Known rows, with every step that occurs
q, b, v, u: 17.3 -21.5 -0.1 19.7 -34.8 12.5 11.4 39.6 -32.6 -28.9 -3.6 40.1 8.4 41.5 11.5 86.8 26.3 -5.8 -13.6 -7.5 -22.4
h, v, b, t, u: 34.8 -67.7 -2.4 5.7 -62.4 25.6 58.6 22.9 -26.3 -49.6 5.7 55.4 5.0 52.3 1.0 66.2 -15.4 3.5 -21.7 -44.1 15.1
q, h, v, b, t, u: -3.4 -54.9 13.0 -4.9 -77.5 22.8 64.8 -4.7 -27.3 -32.6 10.9 68.7 -18.9 55.4 1.1 69.1 19.0 -4.0 -33.6 -43.6 11.9
h, q, u, t, b: 18.1 -36.4 15.6 10.9 -7.2 17.8 34.7 -40.7 27.1 1.2 4.0 17.4 4.6 39.4 13.3 -12.3 21.1 49.0 57.0 2.1 24.7
q, h, t, u: 1.2 -11.6 51.1 -18.5 -51.8 19.4 44.4 -14.0 19.5 -6.0 4.1 31.0 -40.2 52.0 -1.0 31.3 25.9 -10.3 8.3 -15.0 -7.9
v, u, t: 20.0 -56.0 22.9 -14.6 -15.8 -3.8 10.2 15.2 -9.2 -16.0 -8.3 -7.5 -12.8 8.4 5.6 39.3 -0.1 -6.5 27.8 -7.0 -3.8
q, h, v: -21.3 8.1 2.3 0.7 -23.0 -11.2 3.0 -14.5 -11.0 -1.9 -4.8 30.9 -12.4 19.0 6.2 42.7 47.0 -17.3 -30.4 -19.3 4.5
v, h: 9.6 -8.6 -7.8 -0.7 -10.9 -9.7 -15.4 1.2 1.8 8.8 1.6 11.1 -33.1 -16.4 3.1 11.5 9.9 -14.5 -0.1 -9.4 16.1
u, t: 4.7 -40.5 13.6 -21.6 6.5 -2.2 -3.8 -17.4 5.2 -10.3 -1.9 -4.5 -19.2 8.8 -8.6 4.6 -0.4 12.3 19.3 -3.2 0.1
q, h, t: -26.4 3.0 25.1 -17.5 -45.7 5.7 6.1 -37.1 8.7 2.0 13.3 6.7 -34.3 20.6 3.8 10.4 12.2 0.3 -5.7 -17.4 -8.4
h, t: 12.2 -8.8 10.4 -7.6 -29.6 10.0 2.0 -10.1 10.4 -16.8 11.3 -6.1 -7.6 19.2 4.6 6.5 -22.3 8.2 7.5 -17.8 -3.3
h, t, b: 8.7 -11.3 -15.8 9.5 -39.0 13.6 16.5 -31.8 34.4 -26.0 14.1 15.9 -1.0 20.1 11.1 -10.2 -22.9 30.5 19.3 -27.1 31.2
h, v, u, t, b, q: 24.3 -62.1 -24.1 21.9 -53.7 1.3 25.7 2.3 25.3 -32.9 -6.4 51.2 23.1 22.9 26.9 53.6 25.4 16.1 43.6 -26.6 16.9
h, v, b, q, u, t: -8.0 -66.9 -8.2 -6.2 -63.4 9.5 28.8 -10.3 0.7 -33.7 -11.8 49.0 -0.5 68.9 7.0 54.9 17.9 40.1 33.9 -37.3 -13.1
q, u, t, h, v, b: -0.9 -66.2 18.3 -27.9 -43.3 -0.7 27.2 -22.7 -16.7 -45.0 -7.2 51.7 -24.6 85.7 -6.7 72.4 29.3 7.6 30.0 -63.7 24.4
b, q: -12.3 0.5 -10.7 5.5 -24.7 10.7 1.8 -0.5 21.2 11.2 4.8 17.9 18.7 -5.2 7.6 -8.7 17.0 11.4 21.2 10.3 -23.2
v, u, t, b, q: 6.2 -57.5 -12.3 12.0 -46.2 7.8 27.9 -8.3 36.2 -11.4 -1.5 32.5 12.3 4.2 20.8 13.6 15.3 25.7 61.8 -6.5 3.0
u, t, b: 0.9 -41.6 -10.0 -2.4 -0.1 0.8 11.1 -39.3 28.6 -16.2 -0.3 16.0 -12.3 9.8 1.2 -14.1 -1.4 31.2 30.8 -16.2 32.4
u, t, b, v: 0.2 -51.0 -10.0 -13.6 -6.4 0.3 17.8 -40.6 -12.6 -30.9 -1.9 27.5 -23.0 46.2 0.2 8.3 -5.9 26.1 21.0 -2.0 -1.7
q, b, v: 0.6 -6.9 -9.7 11.7 -12.5 12.6 -3.8 6.9 -19.4 -22.3 0.8 41.7 5.6 41.2 -0.1 50.4 25.9 11.2 -21.8 -6.0 -18.1
b, v, h, q, u, t: 32.6 -53.5 36.7 -19.8 -21.7 5.5 10.8 -17.4 -37.4 2.2 0.4 16.8 -46.2 59.5 3.7 36.0 29.6 10.9 39.0 15.7 -27.1
t, u: 28.0 -13.9 26.3 -1.2 -5.2 13.9 37.3 21.4 9.1 -7.0 -9.1 22.6 -8.8 31.2 -2.9 20.4 11.6 -11.9 12.4 2.6 2.8
q, b, t: 5.7 -39.2 -4.1 15.0 -19.1 20.0 6.6 -4.2 -4.7 -21.5 30.0 26.4 15.6 -13.9 -0.3 19.1 15.7 27.7 -27.1 -22.0 -4.9

Rows
23.4 -11.9 -2.1 21.2 -34.0 12.0 30.4 -19.7 -17.7 2.4 3.4 44.1 -21.7 49.5 20.0 17.9 29.1 20.6 30.5 9.1 7.4 | t, b, v, h, q, u
32.7 -50.7 24.7 11.5 -25.6 33.4 44.3 16.7 6.0 -29.9 20.6 51.9 9.4 18.5 -5.5 38.6 24.2 15.7 -16.5 -19.1 -4.9 | q, b, t, u
25.0 -11.8 22.7 1.1 -27.9 6.3 14.2 -0.8 -41.1 11.9 1.8 22.3 -28.8 51.4 12.0 35.9 28.9 -0.7 17.2 20.0 -24.9 | b, v, h, q, u
52.3 -38.6 31.6 -20.5 -53.3 14.3 30.1 10.8 -17.4 -32.2 2.4 39.5 -62.9 72.9 0.0 59.1 -5.4 -21.9 11.6 -12.4 -18.1 | b, v, h, t, u
-1.9 -50.0 1.8 5.7 -45.9 -11.2 29.2 -23.0 2.7 -26.8 -10.3 47.2 -19.4 28.6 20.9 69.0 44.7 -5.2 12.4 -37.1 33.4 | q, h, v, u, t, b
37.9 -2.4 0.5 38.3 -35.1 33.8 6.6 44.6 -18.4 -3.9 5.5 41.6 36.6 43.4 22.2 80.8 36.7 0.7 -2.5 6.7 -5.4 | h, q, b, v, u
-14.4 -18.8 13.5 -3.3 -81.5 8.7 44.8 -29.3 -22.6 -27.9 7.2 36.3 -31.8 59.1 22.1 56.3 7.3 2.6 9.8 -17.3 -13.9 | q, h, t, b, v, u
41.0 -22.5 38.0 -9.1 -35.5 25.7 38.2 10.7 20.5 -25.0 3.5 18.9 -16.2 51.6 -1.6 24.2 -8.6 -3.0 19.6 -14.6 1.0 | h, t, u
10.4 7.7 43.9 -1.4 -12.9 17.0 23.2 -13.5 2.7 19.0 14.0 20.2 10.0 44.4 4.7 9.5 52.2 -3.1 44.2 -1.0 6.1 | t, h, q, u
17.0 -44.8 18.2 -0.4 -15.0 18.1 40.8 -40.3 -14.4 -12.7 0.9 26.1 -7.4 76.1 10.0 12.4 18.7 45.1 48.3 14.4 -8.3 | h, q, u, t, b, v
-29.1 1.6 0.3 2.6 -51.8 9.6 23.9 -57.6 32.7 -4.1 13.1 28.3 -26.7 20.8 11.1 -5.3 12.9 23.2 7.1 -27.7 24.5 | q, h, t, b
-52.7 14.5 2.8 -3.0 -38.1 4.3 6.7 -26.6 20.8 31.2 6.4 28.1 -3.6 -3.0 9.0 -4.9 51.7 5.3 10.6 9.9 -30.7 | b, q, h
24.9 -27.0 3.6 -18.9 -48.4 0.8 -6.4 -9.2 -29.2 -23.6 9.9 15.9 -53.3 39.6 5.0 40.9 -16.5 -8.5 -1.2 -14.0 -19.6 | b, v, h, t
-12.2 -8.0 -35.7 8.3 -66.9 14.5 5.9 -1.1 16.2 -17.0 5.0 74.4 24.7 47.1 9.2 54.6 35.1 -4.8 18.6 -51.7 24.9 | t, h, v, b, q
35.8 -43.1 43.9 -19.7 -27.7 17.7 12.0 5.0 -30.5 -4.6 11.5 25.2 -1.3 62.6 6.2 67.8 36.9 -25.7 49.5 4.1 -8.2 | b, v, u, t, h, q
-8.4 -24.6 2.5 10.1 -67.4 19.0 49.3 -37.7 41.9 -20.6 13.0 31.9 5.1 42.2 17.2 -11.2 5.9 56.6 52.1 -17.5 -17.0 | h, t, b, q, u
15.0 21.6 17.5 5.2 -1.9 20.3 -2.7 -6.9 20.0 27.4 17.0 21.6 22.4 17.5 4.4 3.1 40.2 -15.7 30.3 -2.5 29.8 | t, h, q
22.2 -62.0 14.0 -1.6 -26.5 10.4 7.6 20.6 -28.6 -37.8 -7.0 36.1 -10.4 50.2 4.9 90.7 24.2 5.2 4.8 -12.6 -22.8 | q, b, v, u, t
51.0 -30.4 27.7 -8.4 -45.7 14.6 25.6 13.0 23.8 -18.6 3.5 29.3 -52.2 35.9 3.4 36.3 0.0 -16.6 19.9 -24.7 15.1 | v, h, t, u
-17.5 -1.4 -36.9 24.9 -29.9 12.9 19.3 -23.4 45.4 3.7 8.2 37.3 25.7 -5.4 15.1 -25.6 16.9 33.0 32.6 -0.6 8.9 | t, b, q
31.1 -55.4 34.7 -10.5 -21.5 20.3 55.9 8.9 -15.8 -22.0 18.6 17.6 -7.3 16.6 -7.1 13.3 -2.7 -2.4 -1.1 -1.0 -18.0 | b, t, u
-3.9 -56.4 18.3 -10.5 -7.7 -2.2 40.1 -44.6 12.4 -25.0 -5.5 15.9 -24.4 35.8 2.5 -7.1 12.4 44.3 45.9 -14.2 11.1 | q, u, t, b
